Each row comes from the steps of one walk. Every step used is in the known rows, and no mark comes twice. Write the walk behind each row, first mark first.
Known rows:
fofugez > zufu > mepare: [ 64  -9  -8 -14 -47 -36  42  30  53 -34  10  -1  12  48 -68  16 -33 -19
  -7  13  16  57  22   8  -3 -16 -12 -27  25  57  12  37 -28  14  28  24
 -22   7  10 -55   8 -51  -7 -21 -12 -35   5  33  15  10 -15  -5  58 -41
  27  -8  29 -29  -9]
zozutat > mepare > tofumo: [ 49 -11 -52 -17   7  28  33   8 -16   5 -20   6 -35  26  39 -15 -16   1
  -3 -13   1  38 -15 -13  -7 -25  10   3   9  63  47  -1 -30 -15   9   9
   6 -43   8  42 -36  34  16  31  27  -2  29   5   8  -3 -66 -23  12  21
 -12  -5  -9  74  -5]
zugid > zozutat > tavi > zufu > mepare: [  -1  -28   55   35  -12  -61  -22  -59    6  -12    7   36   13  -41
 -104   12   10  -66    0  -30  -42   25   10    6   19   15   -5    3
  -41  -15  -15    6   10  -15   17   11  -17   13   -2  -11   47   12
    6    0   41  -25   -5  -18  -19  -45  -20  -30  -14  -29   46  -17
   61  -19    8]
mepare > nobo: [  8  -9 -71 -43   3   3  61   8  61  23 -27  14   4  25 -17 -20 -23 -13
 -75  34  40 -12   1  20 -16  20 -11 -42   8  21  34  23   2  24   4  13
   8 -27   7  11  10 -12  24  -2  22  30   3  -6  -9  -3 -14  -5  34  14
  18 -31 -14  24  15]
tavi > zozutat > zugid > tofumo > mepare: [  -1    1   62   34    7   54   40    0  -17  -15  -34 -116  -51   -1
  -33   21  -28   34   46  -24    7  -40  -19  -41   10  -22  -26  -14
   12  -77   41    7  -22   -2   20   12    8   -9   14  -30    8  -32
   -2   -5   53   -4   61  -48   10    7  -21  -12   -8   32  -29   62
   18   55  -18]
tofumo > tavi > zufu > fofugez: [-36 -14 -58 -23  -6 -49 -45  -3   2  -4  14  23   6  -4  12 -30  17   6
 -34  -8  -7  -4   5  26  -3   7  12 -14  19 -23 -69  -4 -26  28  16  27
  -4  15  -7   7 -37   4  -3 -22  -8 -15 -32  -7  17 -40  63 -10  -5  44
  49 -31 -41 -64  21]
zufu > mepare > tofumo > tavi: [ 58  -8 -26   7 -25   6  -9  17 -21   9   1   7  -2 -28  30 -13 -10   1
  14 -24 -22  -7  57   4  49 -14  13  17  30  64  41   7   0 -14  27 -28
  13  -5  12  26  24 -23  -9   7 -42  13  14  13  11  26   3  28 -13 -41
   8 -33  20  17   3]
zugid > zufu: [-39  46 -24 -15 -21 -43  52  36  44  24 -34   9   0  41 -16  -7 -24 -10
 -53  15  28  41  -6  20  11 -22 -36 -29   0 -18 -24  14  21  43  28  42
  29  -5   1  11 -20   0  35  -8 -10   7  38  10 -12   0 -37 -62  19  -1
  14  -6  18 -10  -8]
fofugez > zufu > mepare > tofumo > tavi: [ 84 -31  -1  -1 -28  -6   9  23   1 -23  12 -10  34   7  16   7 -18  17
  22  11  -1  31  63  20  41  17  21   8  12  81  14  24 -11  -4  -1  -2
  -6  34  35 -10  19 -24 -24  16 -61 -16 -18  24  25  34  12  50  29 -59
  -3 -26  38 -13   1]
fofugez > zufu > mepare > tofumo: [ 98 -33  -6 -17 -56 -22  33   9  24 -21   3   6  21  30 -45   7 -41  -1
  10  -4  -5  54  26  14  17   4  28   2  22  88  36  14   8  15  16  -1
 -19  12  26  -2  26 -45 -14  23 -41 -15  23  31  23  31 -17  40  48 -43
 -17 -14  33  12  -6]
kavede > tavi > zufu > mepare > nobo: [ -7 -13 -26 -28   5 -77   6 -25  41  50  29  87  60  -8 -41  -1   1 -62
 -34  16 -16 -39 -16  -8 -35  59  12 -47  -3  35 -14  32 -12  42 -38   9
  13  32   0  28  48 -24  20 -23 -21  -4 -43  -1  -8 -17  16  53   7 -42
  30  18 -45 -43  29]
kavede > tavi: [-20  38 -40 -33  21 -23  37  24  53   4  24  58   1  34 -28 -41 -10  -4
 -61  41   2  19 -33 -18 -25 -21 -15 -11 -16  15  -9   8  10   7 -46   7
   7 -47 -38  -3   3  20  34  -5 -18 -17 -16  45  -1 -26 -30 -28  16  22
   2   0   1  -1  -4]
dogovap > mepare > tofumo > tavi: [ 62  24 -40 -11 -44  15   8  33   1 -10 -15  14 -49   5  41  12 -12  38
   3   8  -7 -14  -4  19   2 -24  18  13  -3  27  20 -24 -19 -30   1 -52
  14  -6   4  36   3   9  -7  36  -2  -3 -15  -2 -16   3   7  15 -17  34
   6 -52  32  10 -12]
tofumo > tavi: [  1  21 -49 -16  14   5  15  26  13  -4  12  -3 -21   4  23 -33   2   9
 -43  22  17  10  29  14   8 -29 -25  -3  11  -4  -9   6 -12 -13  10   9
   4 -25 -24 -19  -7  20  19  -6  -5   3  -9   7  10  -3 -10 -21  12  27
  30 -44  25  -2   0]
zugid > tofumo > tavi > zozutat: [-22  -2   4  26   8  47  25  27   8   0   8 -60 -30 -47  45 -12 -28  46
 -13 -21  11 -14  46  -5   2 -35   5  17  -8 -24   9  14  44   3  23 -42
  10 -12  -5 -20   1 -33 -12 -44  34  18 -22  -2 -27  14 -37 -24  -6  36
  -9  19   0  11   4]
dogovap > mepare > tofumo > tavi > zufu > fofugez: [ 27 -10 -49 -26 -54 -36 -59 -20  -3 -12 -16  31 -21 -15  39  22   5  23
  11 -22 -17 -30 -10  45   2  33  51  -6  10  19 -27 -46 -41   0  21 -37
   2  27   3  67 -16  -5 -31  40   2 -18 -45 -23 -12 -26  79  25 -18  69
  30 -54 -21 -57  -5]
mepare > tofumo > tavi: [ 29  -1 -30 -10  -4  25  19  17 -21   9   0  -1  -6 -26  61 -39 -13  32
 -20   9   5   6  33  10  21  -2  12  23  11  50  17  -1  16 -30 -13 -25
   5 -21   1  32   5  27   2  30 -34   8   0  15  18  20 -14   2   2   8
 -12 -43  17  27  11]
dogovap > mepare > tofumo > tavi > zozutat: [ 40   6 -10  -3 -31  45  -6  20  -1  -8  -5 -29 -73  -7  35  31 -25  44
  23  -7  -6 -13 -16   5 -10  -2  22  20 -14  24  39 -47  20 -20   6 -87
  -9   1  -9  -7  17 -26 -37  30  33  28 -12  -2 -27  30  30   8  -5  50
  -4 -34   7  15 -15]
kavede > tavi > zufu: [-43  27 -11 -23  11 -57  17   2  22  17  44  73  25  16 -31 -33  10 -22
 -52  22  -1  -1 -50   6 -55  18  -6 -29   3  -6 -59   3  -4   9 -55  -3
  -5  -7 -34  12   1  27  37  10 -19 -30 -37  24  -2 -21 -15 -23  -9  25
  -5   8 -11 -38   6]
zufu > mepare > tofumo > tavi > zozutat: [ 23 -24  -2  10  -5  35 -17   5 -29  -6  15 -39 -32 -45  27  -4 -25   7
  31 -42 -17 -10  42 -21  42   8   9  42  11  55  55  -6  60  -3  33 -56
 -12  15   4  -4  41 -53 -43   4  -6  46  10  12  14  58  22  36 -10 -26
 -14 -21 -10  27   0]
tofumo > tavi > zozutat > zugid > kavede: [-51  48  13  21  41  62 -15   5 -33 -11  -4 -61  25 -13  30   6  22  24
  49  41  -1 -14  19  -9  19 -17 -16  54  14 -72   8 -17   6 -12  19   5
  -8  -5   9 -70 -19 -12 -15 -44  31  16  32  20 -17  24  35  19   7 -30
  -4  25  53  31   4]
fofugez > zufu: [ 37  -2 -28 -31 -39 -14  60  32  54 -37  12  -1   6  65 -48  -4 -30  12
 -37  47  38  71   2  27 -29  -7  -9 -30   6  24 -11  23 -13  15 -19  31
 -30 -13   9 -43 -19  -9  18  14   0 -32  -4  33   9   7 -32 -27  52   4
   7 -20  41 -14   3]
zozutat > mepare > nobo: [ 27 -16 -71 -21  25   9  43  16  34  26 -28  28 -20  36  21   1  -7 -26
 -57  30  33  12 -15  -9 -31  -4 -30 -55 -15  35  29  28 -42  15   8  55
  11 -24  18  17 -28  16  23  -4  48  18  10 -18 -13 -24 -38  -8  36   1
  28  14 -46  52  14]
zozutat > mepare > tofumo > tavi > zufu: [ 23 -19  -2 -14  23   3  -8 -15 -62  20  10  34   4 -25  78 -18  25   6
  12 -23  -3  15  -2  10 -15  13   7 -17   6  32 -39   4 -65 -31 -22  -6
   3  20   8  47 -34  66   8  22   9 -18 -32 -12  -2  11  -6   7 -34  14
   5 -21 -39   0  17]
zugid > kavede > tavi > zufu: [-73  61 -11 -31  12 -61  34  -8  18  23  25  64  76 -15 -28 -29  12 -36
 -14  38 -19 -11 -39   9 -41  11  16  12  10  -6 -56  -2   9   6 -24  -3
  15   6  -3   2  -9   0  51 -15  10 -48 -13  40 -45 -22 -33 -16   3 -15
   3  12  29 -17  27]
dogovap > mepare > tofumo > tavi > zufu: [ 45  12  -1 -21 -46 -16 -15   8 -28   6   6  25  -5 -12  40  17  -7  23
  14  -2  -1 -22 -25  28 -30  17  28 -11  15  16 -37 -38 -38 -34 -12 -67
   9  25   1  51  13  25   2  47  11 -15 -42 -27 -19  13  31  18 -38  37
   1 -53  12 -35  -2]
mepare > tofumo > tavi > zufu: [ 15 -21   2 -20  -4  -3   1 -19 -42  15  11  16  22 -25  51 -23  12   8
 -16  -5   3  -2   7  31  -6  35  21  -7  25  18 -31 -11 -12 -21 -31 -38
   7  15   4  53   2  41  11  36 -22  -5 -21   3   6  22   6  15 -24  15
 -15 -52   8 -12  17]
kavede > tavi > zozutat > zugid > zufu: [-88  46  41   8  36  -9  -6  10  24  21 -16  -4  29  26 -13  34  23  12
   8  39  19  -2 -42 -30   7   6 -34  -3 -57 -74 -26  11  40  34 -60  28
 -10  16 -29 -46   2  19   7  -3 -31  20   8  30   7  16  24 -10  -6 -17
 -36  65  -7 -36 -25]
zozutat > tavi > zufu > fofugez: [-33 -58  -3  -1 -36 -45 -49 -42  19 -31  23  35 -10  17 -70 -25  31 -25
 -38 -40  -4  11 -15  39 -19  13  21  15 -16 -20 -48 -31  11  16   4  39
  -8  -6 -13  26 -15  26   7  10 -16 -31 -11 -30  12 -83  20 -49   8  51
  46 -17 -33 -55  -2]
tavi > zozutat > zugid > zufu > mepare: [-36  32  50  25   5 -11 -25   0  -1   5 -30 -39   3  21 -35  64  10 -19
  51  -8   6  10   5 -28  47 -15 -41 -16   8 -56   1  13  25  38  47  35
   3  28  14 -53   7 -37 -21 -38  -6  33  53  -3  21  21  24  -1   3 -50
   3  41  -7 -12 -36]
dogovap > mepare > tofumo: [ 65  25 -41 -22 -58   3  28  24  23 -21 -29   8 -50  28 -16  12 -43  21
  -8   4  -1   5 -29  20 -19 -24  26  -2  11  39  41 -40  -8 -19  21 -54
  11 -36   1  53   1 -12   7  46  23 -11  23   6 -17  -2 -26 -17   3  42
 -18 -42  21  28 -19]
zozutat > tavi: [ -2 -26  10  23 -22   7   8   5  18 -24  27   8 -29  31 -71 -27   5 -11
 -48  -8  25  29   2  17 -22 -39 -13  24 -19  -1   7 -25  29 -16  -6  20
  -2 -51 -17  -1  -3  32  31  16  -8  -7  17  -9   8 -39 -52 -57  23  22
  10 -19  22   6  -3]

Write each row's walk:
[-15   9  64  36  18  -2 -15  -1 -55   9   5 -23  59 -34  55  -6  29  39
  19  -9 -11 -19  22  18  -5  -8  11 -25  27 -89 -58  16 -58 -31 -24  21
  14  24   3  10  -7  52  15 -17  -1 -31 -35 -51   8 -26  -4   9 -41  12
  -5  28   8 -33   6]
zozutat > zugid > tofumo > tavi > zufu
[ 64 -47 -41 -26 -28 -35  48  10  79  -9   5   7  31  45 -57  28 -39 -29
 -20  36  17  21  36  19  -4  46  -4 -44   1  60  36  47 -25  52  17  44
 -12  35  43 -30  32 -55  -7 -15 -14   0  -4   1  -4   8   2  47  69 -60
  23   2   3 -16  28]
fofugez > zufu > mepare > nobo
[  16  -34   31   24   20   60   47  -14    1   16  -48 -100  -22   -3
  -17   43  -24   25   23   -9   31  -63  -18  -36   -1   29  -21  -36
   -2  -47   68   36  -26   20   -7   12   15   15   43   -4   33  -55
   -8   -5   51   26   52  -64  -17   22   -3   30   10    9  -29   76
   -2   55   14]
tavi > zozutat > zugid > tofumo > mepare > nobo
[-17  -3 -24  12  46  56  -3  24 -18  -7  13 -20 -72   1  49  -1  10  -3
   3  -7  18  16   6 -20 -11 -41 -36   0 -14   5  -3   9 -21 -13  24   3
 -21 -12 -21 -52 -42   8 -14 -28  56  18 -17   9  -1   5  -9 -27  -2  29
  30   3 -41  27   7]
tofumo > tavi > zozutat > mepare
[ -5 -14 -10   2  22  49  -5  12 -17   0   1 -44 -35 -35  48 -15 -12  37
  -6  -6   8 -14  20  -3  10  14  16  34 -16  27  32 -15  56 -10 -13 -62
 -18 -15  -1   3  11 -10 -21  20  -4  45   1  24  15  48  14  10 -10  27
 -27 -39 -10  29   6]
mepare > tofumo > tavi > zozutat
[ 41 -69  72  21 -49 -32 -33 -52 -44  -6  29  40  16 -27 -62 -15  12 -39
  17 -65 -23  -4   4  22   0  20  32  18  10  39  -3 -28  34 -14  -2 -22
  -1  12  20  66  36   9   4  38 -37 -10  13 -35  14  -9 -31  13 -19 -25
  -9 -19  -4 -13  -2]
zozutat > tavi > zufu > mepare > tofumo
[  6  15   6 -16 -28 -64   2 -12   4  -5  26  31  10   2 -48  -2 -15 -57
 -19 -19 -14   9  -5   2 -23   4  -4 -31  54  14 -32  18 -28   6  38  14
   6   1   3   3  13 -14  19 -20  26 -14   8  -8  12 -10  -8  -6 -10  -5
  25 -19  -2 -28  -5]
tavi > zufu > mepare
[ 10  12   9  -4   6 -44 -23 -10 -18  14  43  19  16 -23   7  -2   5 -32
  -1 -21 -11 -10  31  12  -1   1 -12 -25  39   8 -47  18 -42  -8  24   6
   5  24   2 -14  10 -11   7 -28  -8  -8 -26 -24   9   5  19  13 -18 -29
  47 -28   2 -41  13]
tofumo > tavi > zufu > mepare
[  5 -43 -45 -21   1  -9 -56 -25 -48  11  -7  24  -8 -26  90 -20  32   1
  11 -34 -16   3  -6  25  11  28  27 -12   7  32 -41 -19 -55   4  10  22
   4  25   7  56 -53  27 -28  22  -3 -24 -39 -12   8 -27  31  18 -28  33
  35 -16 -67  -6  22]
zozutat > mepare > tofumo > tavi > zufu > fofugez
[-10 -42 -50 -26  -3 -26 -44 -31 -32   4  -8  16  11 -29  50 -34   9  18
 -18 -23 -16 -16  20  41  20  39  49   0  17  16 -43 -21 -10   9  -9  -4
   7  19   8  62 -33   9 -21  24 -33 -12 -28   2  17 -10  58  30 -25  40
  14 -42 -29 -23  12]
mepare > tofumo > tavi > zufu > fofugez
[-10 -15   6  45  33  68  24  26  -4   0   5 -53 -38 -39  84   0  -6  27
   9 -33   7   9  37 -12   7 -45 -10   7 -20 -14  10  25  -3  -5  33  -4
  10   0  -1 -25 -35 -11 -31 -48  68   7 -24 -19 -27  -7 -47 -31 -14  25
   2  42 -33  36   7]
zugid > tofumo > tavi > zozutat > mepare
[ -2 -41 -13  29  39  65  23  19  17  33 -22 -47 -12 -44  92  12  -6  22
  -6 -12  10 -24  39 -23  -9   9  -3 -23 -39   3  33  42  -3  21  27  -1
   7  22  24 -10 -12 -13 -37 -53  59  35 -38 -41 -43   7 -34  20  -8  15
   8  58 -66  39  25]
zugid > tofumo > tavi > zozutat > mepare > nobo
[-26  19  23  -5  25  36 -10   7  -6 -30  -2 -61 -36  36 -19   9   6  16
  -3  10  23  15 -36 -24 -13 -21 -22   4   0 -62  38  -5   2 -13  -3   6
 -35 -42 -21 -47  -9   1   1   2  33  20  30   9  26  -3  12 -14   8  37
 -25   7   6  33 -30]
tavi > zozutat > zugid
[ 20 -74  61  35 -23 -40 -28 -74 -13   2  -2  45  16 -70 -79   9  -2 -54
  23 -42 -42   5  17  -5  41  49  26  18 -39  25  11 -14  36 -17   7 -23
  -8  21   6  54  62  25  -6  43  19 -10   1  -6  -7 -21 -25   6 -20 -33
  -1 -23  59   2  10]
zugid > zozutat > tavi > zufu > mepare > tofumo
[ 11  31  24  19   8  32  14  12   1 -14 -19 -44  16  -2  10 -18 -14  28
  -2   3  -3   3   0  -8   2 -46   7 -17  29 -57  19  24 -23 -17   8  27
  21 -34   3   2 -24  19  12 -17  14 -23  20 -20   4 -38 -52 -31   8  14
 -20  48  30  32 -17]
zozutat > zugid > tofumo
[-110   34   -7   -1   25  -23  -40    5   46    0  -41    1   10   22
   -6   28   40   12    9   27    5  -18  -38  -29   30   14  -13    6
  -69  -82  -24  -14   47   69  -24   50  -11   21  -31  -37  -24  -19
  -28  -24  -40   25   12   23    9  -25   74  -13    3   15   -6   77
  -48  -56  -24]
kavede > tavi > zozutat > zugid > zufu > fofugez
[-37  10 -21  -2  19  38   3  23   9  -7  21 -38 -44 -15  24 -22 -10  19
 -19   5  22   0  14  -9 -12 -17 -19  12  -3  -7  12  -4  39  -9   4 -20
 -11 -10 -21 -55   1 -13 -13 -15  19  31 -12   5   3  27  21 -19  -7  23
  10 -36   1   0  -1]
tofumo > tavi > zozutat
[-41  30 -19   3  26  38  34   1   2  13 -21  18  -5 -19  35  -7  13 -10
  38  23 -29   3 -22 -24   1  -7  12  59 -25  60  37 -15  49   6  -4 -43
  -5 -17   8  -5 -31 -17   4 -12  41   1  30  55 -47  20 -52  15  23 -14
 -50  49 -14  75  26]
zugid > kavede > tavi > zozutat > mepare > tofumo
[-50  42  17  13  24  45   9   3  -6 -27 -22 -57   7  13 -21  10   1   5
  29  28   4   3 -14 -14  -1 -24 -18  41  28 -63  36 -25  17  -9  31   8
 -14 -20  14 -58 -24 -35   6 -34  44   4  69  31 -16  12   3  -2  28 -14
 -18  31  51  53 -12]
tavi > zozutat > zugid > kavede
[-59  51  54  17  29 -25 -34   7  18  19 -19   1  25  13 -31  47  18 -27
  43   6  -8  -1 -14 -48  31   1 -34   0 -25 -44  -1  21  45  42 -14  26
  -5  26  -9 -49  15 -26  -9 -37 -41  16  13  21   8  -2  31  13  -1 -59
 -15  75 -19 -36 -31]
kavede > tavi > zozutat > zugid > zufu > mepare
[-14  26  12 -20   5 -79  -7  -9  21  19  50  79  40  -2 -45 -11   7 -50
 -16  13 -33 -10 -16  -8 -26  13  -3 -36  23  14 -41  15 -12  18 -21  11
   6   7 -15   7  21  -6  20 -19 -24 -29 -31  24   4 -21   6   5 -10 -23
  15  14 -21 -32  -3]
kavede > tavi > zufu > mepare
[ 21  18  37  18  -4  -9 -32   3 -42  24 -44  -8  45 -11  57  36  33  17
  61 -11 -13  -3  43  -3  93  -2 -12  -2   6 -19 -11  18  -2   7   9  27
  31  42  27  29  12  19  -7   5 -80  22  28 -16  24  29  35  41 -21 -91
  -9  19  27 -18 -24]
zozutat > zugid > zufu > mepare > tofumo > tavi
[ 11 -43  61  21 -32 -37 -23 -33  -9 -12  44  41   8   2 -93  -8  15 -55
   2 -45  -9  13  -1  13 -21   1   3   5   8  -2 -29  -4   7  -6  10  14
   1   3   3   7  30   7  22  -4 -15 -23  -2 -30   7 -41 -15 -25 -15 -24
  34 -11  -2 -35  -2]
zozutat > tavi > zufu > mepare
[-33  22  29  15  25  65 -20 -11 -55 -10 -34 -74  30 -26  63   5  15  47
  68  23 -12 -22  31  -5  41   6  13  75  17 -25  39 -23  30 -25  11 -38
  -5   1  20 -15 -12 -14 -22 -10   4  25  46  27 -15  50  25  47  -3 -33
 -46  16  43  48  15]
mepare > tofumo > tavi > zozutat > zugid > kavede
[-29  13  22  16  50  48 -39  14 -32 -22  13 -61 -19   2  22  10  24  31
  15  18  24 -22   3 -17   6 -18 -20  16  -8 -69   3   0  -1 -23 -13   1
 -28 -19 -19 -68  -6  25 -16 -16   6  28   8   2  30  19  51   0 -12  18
  -9  -5   5   4  -7]
tofumo > tavi > zozutat > zugid
[-56  80  -9  -7  31  -3   7   6   9  -2  -9  34  60  28 -14 -13  21  -3
  15  67 -20  -7 -20 -24   6 -32  -3  32   0 -44   7   2 -11  -7 -27  30
  15 -34 -16 -23 -31   5  29 -29 -16 -31  32  48 -22 -31 -18   3  27 -36
 -12  56  59  25   1]
zozutat > zugid > kavede > tavi
[-12 -34  41   9 -20 -23 -14 -37  -9 -19  39  32   7  21 -74 -25  17 -28
 -49 -26  11  22 -19  34 -47  -3  -4   9 -11 -29 -47 -26   5 -24 -22  21
   0 -19 -14  14   5  50  37  22  -3 -21 -14 -23   5 -42 -31 -43  -6  18
   9 -23  -1 -35  -8]
zozutat > tavi > zufu
[  7  -2  10 -16 -15 -57  -3 -28 -15  28  25  89  45 -28 -22 -20  -1 -43
   8 -19 -42  -9 -17  -6 -10  39  35  -7  22  53 -15  11  16   5 -42 -32
  15  16  -6  52  39  -3  14  20 -36 -20 -17  20   6  -1   3  41 -22 -29
 -25  -1 -19 -29   4]
kavede > tavi > zufu > mepare > tofumo
[-66  40  35  14  12  19   0  19   9   9 -38 -50  -7  40 -15  33  12  19
   9  12  27  18 -28 -15  18  -3 -43  -8 -29 -83 -12  -3  32  31   8  42
  -7   3  -7 -43 -16   6  -3 -11   3  28  53   0  10  19  15 -25   8   1
 -26  40  -5  -6 -26]
tavi > zozutat > zugid > zufu
[ 34  20  28   9  -2  62 -49  11 -45 -20 -17 -47 -45  -1  44  53   2  54
  69   2   9 -27 -23 -12  11  -7  11  16 -14 -36  36 -38 -17 -40 -16 -55
 -23   2  -7  -2   9  10 -39  35  20  21  -2 -23   6  35  67  42 -21  32
 -23  -3  13   9 -27]
dogovap > mepare > tofumo > tavi > zozutat > zugid
[-45  27  28   2  58  28 -10  12   3  -3  17   1  -4  23 -25  -5  23  13
  -3  37  11 -16 -54 -32 -18 -21 -11   0 -34 -53  16  -1  23  -4 -57   2
 -30 -26 -43 -57   4  16 -10  -5  -9  15   2  26   8  -6  29  -4   8  18
 -40  38  -9   5 -17]
kavede > tavi > zozutat > zugid
[ 42  -4 -43  -6  21  32  10  20 -38  19  -9   8 -32  -2  88 -21   9  19
  -3  -1  -3  19  23   1  18 -36   5  -5   0  51  11   2 -38 -29   0  -2
  11 -15  -3  30 -41  48   7  26  14   2  -6  -4   5   3 -37   0  -4   7
  -1 -19 -21  55   6]
zozutat > mepare > tofumo > tavi
[ 13 -82  29  17 -22 -48 -25 -57  15  21  35  47  28  -3 -87  17  10 -60
 -18 -36   5 -21  15  15 -23  53  -4 -18 -12  18  -2   9   4  19  10  21
   4  26  19  32  54  -4   9  -1 -26   0 -17 -54  -6 -35   3  16   6 -39
  32   0 -34 -43  15]
zozutat > tavi > zufu > mepare > nobo
